Each row comes from the steps of one walk. Every step used is in the known rows, and no mark comes twice. Write the walk behind each row, first mark first.
In the rows, 128 means zero.
Known rows
notugi-nisa-bilad: [108  92 107 119  97 190 133  97 121 132 137 107 117 116 117 118 136 115
 114 109 121 144 141 149 150 159 146 150 144  94 183 139 175 136 122 110
 107]
niri-nisa-nosasop-kabu: [125 144 106 151  63 125 169 145 137  78 138  85 112 147 145 134 118 127
 142 140 117  99  91 108 116 124 157  83 114 162  59 104 134 136 135 103
 144]
notugi-nisa: [114  89 114 126 107 168 129  92 128 146 130 143  83 114 140 134 132 162
 117 136 140 120 139 146 152 156 138 134 140 108 147 134 155 155 134 114
 104]
notugi-nisa-nosasop: [107  85 130 124  98 179 159 127 130 134 160 110 110 149 145 121 120 163
 115 119 151  69 120 132 149 153 144 110 121 125 121 139 142 136 103 127
 132]
notugi-nisa-lumad-kabu: [121  72 138 107  99 185 118 103 122  67 172 109  75  99 121 104 118 118
 145 135 144 105 127 146 158 183  98 108 155  92 142  98 155 159 121 117
 139]
soredat-nisa: [121 107 130 134 105 144 125 119 128 130 100 106 111 132 124  97 140 136
  82 130 151 122 116 121 125 145 127 131  74 104 132 137 142 131 123 138
  96]
tilogi-nisa-rosu: [110  86 148  98 119 142 142 100 140 127 136 134 142 108 129 111 154 138
  97 131 109  78  93 136 118 147 112 148 120 123 112 119 135 108  63 162
 116]
lumad-kabu-bilad: [142  87 121 120 116 138  99 132 144  76 174  63 109  99 147  96 116 128
 140 139 133 136 113 130 115 159 117 106 133  83 130 114 138 119 107  80
 159]
kabu-bilad: [142 111 125 126 115 134  96 148 138 123 141  93 134 124 157 114 111 153
 128 133 135 149 133 131  95 139 139 114 129  88 123 118 136 145 109 103
 137]
bapu-nisa: [116 100 116 137 154 169 117 100 114 127 110 114 161 117 113 143 129 118
 158 125 157 137 151 148 128 170 110 133 106 112 141 148 136 116 119 112
 111]
nosasop-kabu: [110 141 106 144 101 108 138 138 137  78 117 109 107 142 124 129 134 117
 147 158 104 126  98 110 114 102 129 103 131 137  84 106 127 128 136 106
 135]
bapu-nisa-sotag: [101  97 125 121 124 169 141  87 135 127 127  83 154 109 132 119 112 132
 129 117 177  99 134 154 110 186 113 123  75  96 160 162 160 117 111 150
  96]
lumad-kabu-soredat-nisa-rosu: [129  52 131 122  98 170 165 106 162  66 168 106 100  78 119  63 174 130
  99 115 143  38 110 113 131 160 104 134  44 131 130 165 151 100  53 126
 123]
bilad-nisa-niri: [118 122 158 114 105 159  91 113 133 120 126 137 118 109 118 142 146 127
 120 116 152 136 128 191 130 141  83 153 119 100 168 140 163 167 127 123
  87]
niri-nisa-bapu: [172 107  96 125  86 119 152 113 116 133 146 121 116  81 134 107 147 115
 159  89 126 162 135 130 140 153 148 138 140 134 147 127 165 177 167 113
  97]
soredat-nisa-bilad: [114 106 121 127  96 168 128 119 123 117 111  74 140 133 101  86 141  93
  82 101 131 145 118 128 126 148 136 148  85  88 170 145 164 113 112 134
 101]
rosu-nisa-notugi: [132 107 102 108 145 100 153 123  98 118 138 116 137 128 123 136 150  92
 150 113 125  81 151 145 136 158 101  92  89 172 146 182 156 148 120 176
 119]
niri-nisa: [158 139 110 137  90 130 135 107 122 139 118 135 112  97 146 148 122 134
 128 123 131 154 139 139 131 155 153 128 128 140 123 113 144 157 161 111
 111]
luposa-nisa-nosasop-kabu: [102 135  90 143 104 121 161 138 165  75 141  96 124 159 145 139 139 163
 155 135 123  95  88 120 146  96 120  81 100 142  78 124 142 125 111 110
 159]
notugi-nisa-lumad-kabu-nosasop: [110  71 171 126  98 215 157 126 113  78 208 120  74 100 132  98 123 129
 174 135 123 100 125 162 121 201  87  97 154 109  99  95 139 148 101 118
 155]
kabu-soredat: [130  97 113 144 111 169 144 132 153 119 126 157 147 118 138 101 149 137
 129 129 138 108 145 130 120 132 120 129  78 144 131 157 152 107  96 110
 136]
nisa-luposa: [135 104 143 112 102 136 131 140 102 123 149 100 116 148 121 133 139 117
 137 128 165 111 119 115 132 114 116 111  90  98 129 152 156 138 117 142
 140]
lumad-kabu-soredat: [130  74 110 137 111 173 150 117 156  71 157 126 123  92 130  85 154 113
 141 135 137  95 126 127 141 155 100 123  84 139 137 150 153  82  92  86
 158]
tilogi-nisa: [ 99  95 131 118 109 154 120 105 129 146  92 136 150 133 138 112 138 132
  91 155 123 139  94 147 121 151 107 143 120 103 122 107 148  97 102 138
 116]
bilad-nisa: [129 129 133 143 135 142 108  93 148 115 134 140 136  97 120 160 146 136
 152 121 170 147 141 158 128 127 106 150 124 125 141 121 171 163 131 110
  72]
luposa-nisa: [129 130  92 125 143 130 124  96 159 133 123 148 127 110 145 154 149 179
 141 117 139 146 136 155 168 123 109 127 111 117 143 141 155 143 132 120
 128]
sotag-nisa-lumad: [113 131 167 104 112 157 123 140 118 100 116 128 133 125 143 121 146 132
 116 106 171 105 132 141 124 174  99 136 114  88 139  88 157 171 135 143
 120]
sotag-nisa-bilad: [102 128 132 108 113 159 143 118 123 115 115  93 147 112 128 120 171 101
  98  87 146 132 119 140 135 167 124 170 107  87 189 126 178 112 131 109
 112]
lumad-kabu-nosasop: [117  97 159 137 124 168 170 135 124  85 200 105  96 102 129 103 139 114
 171 136 108 108 107 142 113 171  92 105 133 136  94 116 116  95 101 105
 167]
sotag-nisa: [107 130 143 118 124 135 142 117 128 126 106 126 120 109 153 134 173 145
 100 114 168 107 117 138 135 165 111 154  97 101 153 119 155 130 145 113
 110]
soredat-nisa-nosasop-kabu-lumad: [ 99 129 175 138  54 148 151 157 130  77 129  85 129 168 126 113 115 153
 125 119 151 108  86 120  94 131 120  78 103 115  51  95 150 126  67 153
 143]
nosasop-nisa: [145 152 131 134 108 123 124 128 130 100  85 143 112 145 136 136 148 146
 109 115 132 163 127 131 140 107 129 129 102 103 128 118 125 144 139 126
 116]
nosasop-kabu-soredat-nisa: [106  89 100 163  69 166 150 131 157  83  89 116 112 133 132  75 160 136
  99 155 142 105 108 107 105 126 119 113  32 124  99 147 161 112 100 103
 111]
bapu-nisa-niri: [108  95 147 111 123 183  98 117 101 130 108 112 140 127 114 125 133 110
 125 119 138 127 138 183 130 183  88 136 103  87 169 165 135 125 119 126
 124]
lumad-kabu-soredat-nisa-notugi: [141  41  89 117  96 176 149 116 136  69 135  77 106 103 120  54 169  85
 114 121 170  57 142 119 127 158 106  88  48 142 146 184 196 112 104 131
 102]
nisa-soredat: [144 117  96 120 117 136 158 137 130 135 140 124 134 136 121 120 140 140
 121  96 139  55 123 130 105 158 145 122  92 149 149 158 154 118  99 137
 117]
rosu-nisa: [111 134 127 132 143  99 146 117 111 134 130 147 142 126 130 151 142 131
 133 127 110 121 124 148 147 166  95 129  80 147 140 157 119 132 108 152
 141]
niri-nisa-rosu: [159 125 128 115 100 121 156 101 134 120 160 134 106  77 137 142 138 142
 130 100 116  93 132 130 130 149 154 134 132 157 112 126 132 160 116 137
 111]
lumad-kabu: [128 103 124 122 129 131 131 111 133  76 163  93 100 100 117 112 134 103
 142 135 127 116 105 126 151 151 106 119 133 121 136 122 131 100 125 101
 152]
sotag-nisa-luposa: [117 106 155  99  99 141 144 131 102 123 129 100 109 133 141 137 180 132
 112 115 202  91 109 123 139 149 103 134  61  70 151 145 179 141 133 126
 123]
niri-nisa-lumad-kabu-soredat: [155  84 120 133  73 195 138 119 145  57 157 132 120  80 137  90 133 110
 151 126 146 112 144 139 133 181 107 109  95 135 125 115 169 136 110  99
 151]

Which walk is each row?
[ 94 113 110 153 116 153 156 140 128  71 132  67 151 163 119 131 123 111
 167 142 138  87  99 113 112 136 122  88  96 138  74 130 127 104 102 105
 146]
bapu-nisa-nosasop-kabu
[132  75 135 137 107 205 120 109 163  40 168 137 137  80 118 100 149 109
 170 124 174 106 146 153 129 161  72 127  91 126 139 122 188 141  87  98
 122]
bilad-nisa-lumad-kabu-soredat
[133  91  86 130 141 172 147 112 116 136 125 111 160 125 109 136 140 131
 148  91 167  63 143 148 106 196 127 126  73 135 160 176 162 107  93 122
 105]
bapu-nisa-soredat
[107 101 106 156  78 164 177 163 163  66 141 115 145 157 143  91 143 130
 144 143 125  63 105 102 105 109 127  92  66 165  72 143 144  94  79 100
 161]
nisa-nosasop-kabu-soredat
[102 133 120 144  94 120 163 161 139  69 146  79 126 173 131 118 123 121
 145 145 113  79  81  97 112 102 138  85 115 151  64 113 119 114 109 117
 158]
nisa-nosasop-kabu
[121  77 117 149  90 183 141 124 151 122  98 131 129 122 134  75 157 145
  84 131 161 104 132 122 117 149 118 133  32 117 134 163 163 113  93 121
 103]
kabu-soredat-nisa
[145 101 144 118 130 135 107 106 167  94 184 110 132  75 135 143 145 162
 151 104 156 104 138 150 100 133 118 143 127 113 124 125 163 180  72 116
  84]
kabu-bilad-nisa-rosu
[135 148 121 126  96 151 125 128 124  91  97 105 141 145 114 120 150 101
 106  87 113 181 128 135 141 115 139 146 111  88 165 125 151 127 127 121
 117]
nosasop-nisa-bilad
[140  84 105 111 110 139 132 124 113 115 112  80 112 130 118  90 150  98
 103 113 163  82 146 120 117 138 127  94  84 133 138 166 177 150 133 165
  78]
soredat-nisa-notugi
[132 104 153 120 124 165 100 102 140  41 175 105 117  87 103 128 129  98
 173 123 167 126 128 155 138 160  75 124 143 107 137  87 168 164 118 115
 113]
bilad-nisa-lumad-kabu
[159 141 139 123  83 155 116 131 113 112 127 136 125 113 136 133 103 122
 141 115 139 149 150 143 119 164 136 112 144 123 113  82 148 194 151 142
 119]
niri-nisa-lumad
[173 112  86 113  98 129 140 112 109 123 128 104 109 101 138 135 132  97
 145 108 142 112 164 137 125 146 153  89 134 167 130 144 180 172 169 139
  92]
niri-nisa-notugi
[122 122 111 124 132 144 153 127 160 122 154 114 148 146 151 141 134 179
 136 105 148  94 117 141 161 124 118 102  96 134 120 146 146 124 101 132
 153]
luposa-nisa-nosasop
[127  68  76 136  79 158 155 136 139  72 100  88 110 133 125  68 167  97
 118 137 154  66 138 107  99 124 123  79  45 153 108 174 194 133 114 134
  88]
nosasop-kabu-soredat-nisa-notugi
[118 118 163 127  77 160 179 116 147  67 159  89  86 113 153  91 137 146
 118 116 140 103  93 150 111 166 104 101  75  94 120 125 141 116 109 143
 128]
lumad-kabu-nosasop-nisa-sotag
[148  97  77 115 132 117 145 102 148 127 150 132 128  94 133 113 171 153
 169  85 134 156 133 148 174 126 109 136 125 113 166 153 173 165 140 123
 115]
luposa-nisa-bapu
[ 97 127 135 117 115 105 166 102 131 133 141 113 137 117 146 124 122 143
 107 120 138  83 107 154 127 182  99 121  53 126 159 170 143 131 100 185
 121]
rosu-nisa-sotag
[111 100 157 109  78 159 105 136 115 133  96 103  96 140 123  86 142 125
  57 126 135 113 105 158 127 157 103 135  75  79 160 156 138 138 122 149
 110]
soredat-nisa-niri
[144 123 151 115 101 148 111 130 127  29 136 105  98 122 117 106 131 105
 140 117 137 138 116 132 149 146  94 105 123  87 127  85 130 150 126 128
 150]
nosasop-nisa-lumad-kabu
[117  70 116 142  49 169 152 143 128  83 115  89 104 154 124  85 169 122
 112 152 178  88 103  97 111 114 109  98   4  94 104 172 186 125  94 120
 123]
nosasop-kabu-soredat-nisa-luposa
[113  95 129 147  63 183 130 152 144  61 102 118 125 144 124  67 134 123
 116 141 149 101 124 114  94 139 107 100  55 111  91 113 163 155  98 137
 118]
nosasop-kabu-soredat-nisa-lumad
[123  81 138 116 140 184 108 108 112  51 157  85 136 103 100 113 117  83
 178 126 158 118 134 145 139 195  78 109 126  94 137 109 142 126 111 117
 147]
bapu-nisa-lumad-kabu
[137  67 135 116 126 185  76 130 123  54 169  54 141 101 129 100 101 111
 172 129 159 140 140 147 105 201  93  98 127  59 131 101 147 142  92  92
 154]
bapu-nisa-lumad-kabu-bilad
[148 137 147 115 113 115 146 120 141  83 131 138 107 120 128 130 163 150
 114  94 117  99 121 122 138 108 132 134 104 121 117 131 115 150  96 149
 116]
nosasop-nisa-rosu
[132  85  84 119  96 173 162 106 129 151 140 139  92 120 133 125 144 171
 110 103 152  48 135 148 127 181 151 125 104 132 165 165 176 144 105 121
  96]
notugi-nisa-soredat
[110 152 162 133  77 124 128 142 127  85 124 130 124 138 125 144 115 145
 161 129 126 154 110 135  96 117 115  94 155 123  66  81 146 135  97 134
 145]
nosasop-kabu-lumad
[136 131 120 123  68 136 156  93 144 137 132 101 109  90 160 121 104 148
 101 115 154 116 122 146 113 171 151 119  97 121 145 131 166 154 150 150
  93]
niri-nisa-sotag
[122  47 122 124  85 222 137 110 146  65 165 139  99  90 135  79 139 129
 146 133 154  88 146 143 148 183  93 112 103 113 143 130 176 136  90  99
 146]
notugi-nisa-lumad-kabu-soredat
[103  90  93 150  63 187 151 131 149  76 101  83 141 132 110  64 161  91
  97 125 122 128 113 112 109 133 130 134  48 109 140 152 184  96  91 102
 113]
nosasop-kabu-soredat-nisa-bilad
[131 126 140 137  93 154  76 142 151  50 144  98 136 119 131 134 113 134
 178 139 159 156 134 147  78 128 103 107 141  88  93  68 176 214 112 106
  96]
nosasop-kabu-bilad-nisa-lumad
[104 127 156 105 112 119 125 133  97 135 125 142 124 136 127 134 141 122
 103 121 101 111 112 183 147 177  74 133  81 119 166 172 120 138 107 161
 149]
rosu-nisa-niri
[129 141 150 139  92 179 157 146 118  93 129 111 137 145 122 114 153 108
 131  91  98 172 128 148 115 135 128 134 110 100 133 120 140 121 108 122
 131]
kabu-nosasop-nisa-bilad
[141 106 169 135  86 189 159 135 112  71 201 112  94  87 136 109 118 111
 182 127 118 124 126 153 106 201  99  93 147 134  82  79 133 148 122 117
 160]
niri-nisa-lumad-kabu-nosasop
[151 132 127 139  96 163 184 154 125 115 133 143 112 149 137 120 161 164
 129  86 127  76 122 147  91 158 134 111  70 138 114 145 142 127  91 135
 120]
kabu-nosasop-nisa-soredat
[121  73 107  95 116 149 128 112 115 131 103 106 145 132 133 102 149  93
 111 139 135  98 124 142 113 145 113 105 126 133 128 137 182 121 116 164
  97]
tilogi-nisa-notugi
[107  59 123 128  65 182 164  95 171  82 139  74 106  94 142  42 141 135
  70 130 178  60  99 128 116 182 103 117  10  96 163 172 184  92  86 139
 104]
lumad-kabu-soredat-nisa-sotag
[ 92 104 116 150  76 169 189 156 163  65 125 113 139 144 161  95 175 143
 123 132 154  48  97 109 110 136 115 109  45 146  90 137 164  95  90  87
 151]
sotag-nisa-nosasop-kabu-soredat
[144 116 155 126 112 170  67 134 146  87 152 113 151 108 136 133 110 142
 163 119 177 158 158 163  89 149 101 123 138  78 125  83 177 215 108 123
  91]
kabu-bilad-nisa-lumad
[142 130 175 126 112 143 177 139 133  88 163 146 100 119 137 123 165 158
 138  96 102  92 122 136 110 128 121 122 106 135  83 124 105 144  78 150
 130]
kabu-nosasop-nisa-rosu
[132 102 128 134  79 139  97 133 134  73 157  68 113 129 132 152 145 134
 175 147 190 142 115 132  95 105 106 103  89  69 103 125 199 183 110  90
  99]
nosasop-kabu-bilad-nisa-luposa
[133  61 100 114  99 151 151 102 119 139 156 131  93  96 129  96 157 139
 149 102 137 132 137 141 159 155 132 143 151 106 169 145 173 177 142 115
  93]
notugi-nisa-bapu
[108 118 120 137  77 136 114 104 181  79 148  64 122  98 155 121 115 159
 137 139 177 122 107 151  71 135 118 113  94  83 123 118 194 172 112 112
  70]
nosasop-kabu-bilad-nisa-sotag
[159 139 100 127  97 133 153 138 133 111 100 136 118 149 130 128 157 155
 105  83 141  84 122 133 117 140 147 121  68 128 148 151 152 133 110 134
 107]
nosasop-nisa-soredat
[128 111  93 164  51 167 183 149 161  74 135 118 134 135 156 105 138 137
 142 138 129  84 112 110 106 128 145  90  68 175  70 133 156 116 103  86
 149]
niri-nisa-nosasop-kabu-soredat
[120  81 132 106 113 153 152  89 138 128 172 142  81  92 131 129 148 165
 121 114 126  61 134 137 145 150 136 139 139 129 135 144 141 159  91 139
 106]
notugi-nisa-rosu
[109  78 153 102 103 174 110 112 125  66 141 102 129 114 121  88 123  94
 124 151 130 120  89 144 134 179  76 117 138  88 121  76 150 111  97 137
 149]
tilogi-nisa-lumad-kabu
